Each row was made from one path, in order. Every step used is in the known rows, and no mark comes twice. Write each row's path.
Known rows
mepa, gatag: [ 0.82  3.17  2.11 -0.08 -5.28  0.90  3.73  2.78 -0.18 -2.66 -0.98  4.08
 -0.96 -1.06  0.88 -0.85  2.77  2.08  1.47  1.99  4.39 -1.12  0.27]
sebife, lonagu: [ 0.08  0.92  2.44 -3.70 -3.81  0.95  1.43 -0.03 -1.85  1.22 -2.21  2.87
 -0.38 -0.49  3.95 -4.13  2.81  1.89  3.42  3.92 -0.55  2.12  0.36]
fomu, tipo, gatag, sebife, lonagu: [ 1.29  0.45  0.72 -1.37 -3.00 -0.58  1.00 -0.96 -2.96  1.44 -3.14  1.80
 -0.07 -0.09  6.46 -4.55  3.04  3.92  1.63  4.09 -0.89 -0.88  1.66]
lonagu, sebife: [-2.28  0.63  2.74 -5.05 -4.47  1.21  2.96  0.14 -0.66 -2.15 -1.31  1.09
 -1.23  1.85  3.56 -2.43  0.10  1.86  1.00  3.69 -1.61  1.39 -1.83]
lonagu, ludeg: [-0.32  2.88 -0.56 -5.54 -3.13  1.42  6.95  1.38  0.18 -3.58 -1.25  2.36
 -0.71  0.53  2.30 -1.63 -0.04 -0.87  1.52  0.42 -0.45  4.50  0.43]
fomu, tipo: [ 0.00  2.17  2.44 -5.31 -4.09 -0.46  2.14 -0.62 -2.81  1.15  1.34  3.45
 -0.94 -1.52  2.86 -2.15  1.67  1.43  0.78  3.41  0.22  1.28  1.35]
gatag, voto, fomu, tipo: [ 0.87  1.13  1.32 -1.70 -4.84 -0.84  2.47  1.27 -2.07  1.10  0.96  6.08
 -3.14 -1.42  2.50 -2.83  3.07  0.17  0.36  4.14  0.75  1.70  0.87]
ludeg, lonagu, sebife: [-3.17  0.52  2.02 -6.00 -3.40  0.21  2.05 -0.98 -0.94 -0.09 -3.19  1.54
 -2.40  1.09  4.03 -4.01  0.70  1.35  1.71  3.84 -2.32  0.86 -0.62]
gatag, sebife, lonagu, ludeg: [ 0.28  0.62 -1.01 -4.89 -3.56  0.85  4.61  0.32 -1.34 -1.60 -3.37  1.30
  1.31  1.77  4.58 -4.26  0.68  0.96  1.52  1.53 -2.84  3.63  1.67]
mepa, gatag, tipo, fomu, voto: [ 4.34  0.40  0.12 -0.97 -5.07  0.08  5.18  2.69 -0.30  0.23 -0.95  2.10
  0.07 -2.08  0.48 -4.10  4.49  1.47  2.08 -0.07  3.35  0.02 -0.11]
mepa, gatag, sebife, lonagu, tipo, fomu: [ 2.81  0.13  0.84  0.19 -5.82  2.82  5.73  1.56 -0.06  3.38 -3.48  1.41
  0.71  0.74  3.98 -4.77  3.36  3.27  1.38  1.66  1.37  1.34  0.65]
voto, fomu: [-2.33  0.87  0.23 -0.45 -4.07  1.35  2.52  1.87 -0.32 -1.00 -0.85  4.11
 -4.38  0.10  2.10 -2.42  1.44 -0.45  0.38  3.67  1.07  2.71 -1.58]
voto, fomu, tipo, gatag: [ 0.45  3.21 -0.10  0.88 -3.01 -0.42  4.43  0.84 -0.51 -0.64 -1.44  3.98
 -4.37 -1.72  4.31 -1.75  2.38  1.57  0.38  3.11  3.11 -0.76  0.05]
gatag, tipo: [ 1.20  0.39  0.81 -6.01 -1.75 -1.96  4.11 -0.16 -3.16  1.85  0.63  2.17
 -3.20 -1.19  2.93 -1.48  1.18  0.44  2.58  0.61  0.79  1.96 -1.40]
mepa, gatag, tipo: [ 2.59  1.41  1.02 -3.00 -3.84 -2.30  5.02  1.29 -2.47  0.90 -0.18  3.13
 -2.28 -1.54  2.00 -0.95  2.29  1.78  2.19 -0.11  3.61 -0.60 -0.55]
ludeg, lonagu, tipo, fomu, voto, gatag: [ 1.91  2.10  2.78  0.92 -4.19  2.21  4.32  3.05  0.31 -0.81 -4.17  3.53
 -0.45 -2.42  2.96 -3.95  4.48 -0.76  3.29  0.43  3.34 -0.76  1.75]
gatag, lifo: [ 0.31  0.03 -0.13 -3.28  1.75  1.37  1.55  2.61 -0.68 -0.10 -0.22  4.08
 -2.97 -0.94  3.87  1.65  2.13  0.00  1.77  0.77  1.12  1.48 -0.99]
ludeg, lonagu: [-2.10  1.72  1.17 -4.88 -1.24  0.02  1.56 -0.34 -1.24  1.17 -2.37  3.26
 -3.43 -1.53  2.77 -3.48  2.27 -0.13  2.84  3.11 -0.12  1.54  0.75]
tipo, gatag: [ 0.45  3.67  0.61 -0.12 -1.05  0.90  4.93  1.47  0.50 -2.98 -1.91  2.66
 -3.82 -1.49  3.78 -0.66  2.21  1.42  2.48  2.18  3.31 -0.30 -1.14]
lonagu, tipo, gatag, lifo: [ 2.44  1.07  0.16 -1.10  1.70  1.93  4.43  3.09  0.59  0.57 -1.97  3.50
 -4.23 -1.74  5.99  1.98  2.40  0.56  1.69 -1.16  3.14  0.00 -0.28]
sebife, lonagu, tipo, fomu, voto: [ 3.59 -0.13  2.33 -1.97 -6.29  2.95  3.91  2.03  0.43  2.21 -1.97  1.45
  1.19 -1.45  2.30 -6.03  4.29  1.28  2.22  0.93  0.79  2.35  1.41]

Which path is each row?
[ 2.09  0.75  0.67 -1.34 -4.37  2.34  3.61  2.60  0.69 -1.17 -0.82  1.95
  0.11 -1.48  0.58 -4.40  4.00  0.59  1.90  1.72  1.45  1.79 -0.24] => tipo, fomu, voto
[ 3.15  2.98  1.22  0.69 -0.89  0.27  5.30  3.06  0.58 -3.30 -1.12  5.28
 -4.11 -2.08  2.94 -0.76  4.21  0.40  3.89  2.60  3.14  0.38 -0.88] => tipo, gatag, voto
[ 1.49 -0.05  1.84  1.30 -4.01  2.05  2.50  2.79 -1.21 -1.80 -2.73  1.59
  0.74  0.07  4.14 -3.45  3.09  1.01  1.05  1.11  1.00 -0.95  1.23] => lonagu, tipo, fomu, voto, gatag, sebife
[ 2.64  1.01  2.35 -2.54 -2.72 -1.85  3.56  1.85 -2.88 -0.62 -0.96  3.16
 -1.63 -2.52  3.14 -1.89  3.04 -0.48  3.41 -0.61  2.84 -0.86  0.06] => fomu, voto, gatag, tipo
[ 1.14  1.23 -0.90 -3.06 -4.83  0.65  5.22  1.17 -0.97 -2.07 -3.90  1.89
  1.87  1.57  3.98 -3.94  1.34  1.84  1.24  0.99 -1.06  1.89  2.21] => mepa, gatag, sebife, lonagu, ludeg
[ 1.42  0.98 -1.76  0.32  1.40  0.00  3.09  2.49 -0.35  0.43 -1.48  5.00
 -4.66 -1.88  5.59  1.38  2.87  0.77  0.42  1.01  2.91 -0.94 -0.29] => voto, fomu, tipo, gatag, lifo
[ 1.65  2.57  2.17  2.09 -3.89  2.26  4.13  3.84  0.36 -3.73 -2.74  3.59
  0.07 -1.86  2.02 -2.74  4.36 -0.36  3.29  1.42  3.73 -0.75  0.14] => tipo, fomu, voto, gatag
[ 3.79  3.18  1.49 -0.36 -1.73 -0.84  4.95  2.07 -0.72 -1.71 -0.27  5.66
 -3.33 -2.65  3.37 -1.16  4.37  1.12  3.08  2.93  2.86 -0.29  0.46] => fomu, tipo, gatag, voto
[ 0.73  0.84  0.90 -0.53 -1.95  1.17  3.40  0.96 -1.10 -0.67 -2.08  0.74
 -2.39  0.36  5.66 -1.82  1.26  2.49  0.33  1.47  0.73 -0.39  0.46] => lonagu, tipo, gatag, sebife
[ 0.50  2.07 -0.13 -5.51 -4.01  1.21  5.85  0.63 -0.45 -1.45 -3.04  2.35
  0.71  0.68  3.72 -3.80  0.98  0.21  2.68  1.31 -1.55  4.42  1.45] => sebife, lonagu, ludeg
[ 0.72  0.33  0.42 -0.60 -2.18  0.34  1.24 -0.16 -1.91  0.15 -3.78  1.56
 -0.65  0.39  5.98 -4.21  2.96  3.49  2.29  3.75 -0.63 -0.43  0.55] => tipo, gatag, sebife, lonagu
[ 2.04  1.52 -0.57 -0.64 -1.59  0.04  7.33  1.66 -1.14  0.80 -2.03  2.63
 -2.22 -0.72  3.08 -2.04  2.86  0.38  3.44  0.81  2.98  1.14 -2.35] => voto, gatag, tipo, fomu
[ 0.95  1.82 -0.35  3.12 -2.42  0.61  4.67  3.58  0.99 -2.40 -1.68  6.08
 -5.95 -1.04  2.68 -1.78  3.61 -0.51  1.82  3.36  3.04  1.13 -1.64] => tipo, gatag, voto, fomu
[-0.01  0.63  0.57  0.81 -3.60  0.91  3.20  3.27  0.00 -1.42 -0.49  6.17
 -4.82 -0.49  1.59 -2.30  3.17 -1.11  1.55  3.75  1.34  2.74 -1.39] => gatag, voto, fomu
[ 3.50 -0.23  0.05 -2.74 -3.75  0.29  4.56  1.81 -0.67  0.94 -0.34  1.49
 -0.55 -1.88  1.13 -4.48  3.80  0.59  2.40  0.31  1.49  1.72 -0.60] => gatag, tipo, fomu, voto
[ 3.40 -1.29  1.64 -1.54 -5.98  2.72  2.86  1.76 -0.29  2.16 -2.26  0.71
  1.65 -0.54  2.99 -6.39  4.05  1.95  1.35  1.23 -0.33  1.72  1.59] => gatag, sebife, lonagu, tipo, fomu, voto
[ 1.07 -0.87  3.70 -4.16 -5.34  1.94  1.74 -0.12 -2.35  3.81 -2.26  1.10
  0.11  0.52  5.69 -4.42  1.65  2.25  1.36  1.87 -1.64  2.28  2.06] => gatag, sebife, lonagu, tipo
[ 1.33  3.90  0.99 -1.33 -2.18 -0.52  4.47  0.25 -1.00 -0.99 -0.95  3.15
 -2.85 -2.17  4.39 -1.23  2.44  2.21  1.41  2.70  2.89 -1.01  0.55] => fomu, tipo, gatag
[ 2.40  2.29  3.25  1.53 -5.00  2.87  4.75  3.79  0.48 -2.15 -2.93  3.20
  0.17 -1.89  2.69 -2.96  4.13 -0.42  2.93  0.33  3.77 -0.38  0.97] => lonagu, tipo, fomu, voto, gatag
[ 0.94 -0.32  2.46 -0.19 -4.17  0.73 -0.71  1.06 -2.74 -0.91 -3.88  2.38
  1.64 -0.19  5.15 -5.05  3.86  2.09  2.78  3.28 -0.69 -1.11  1.88] => fomu, voto, gatag, sebife, lonagu
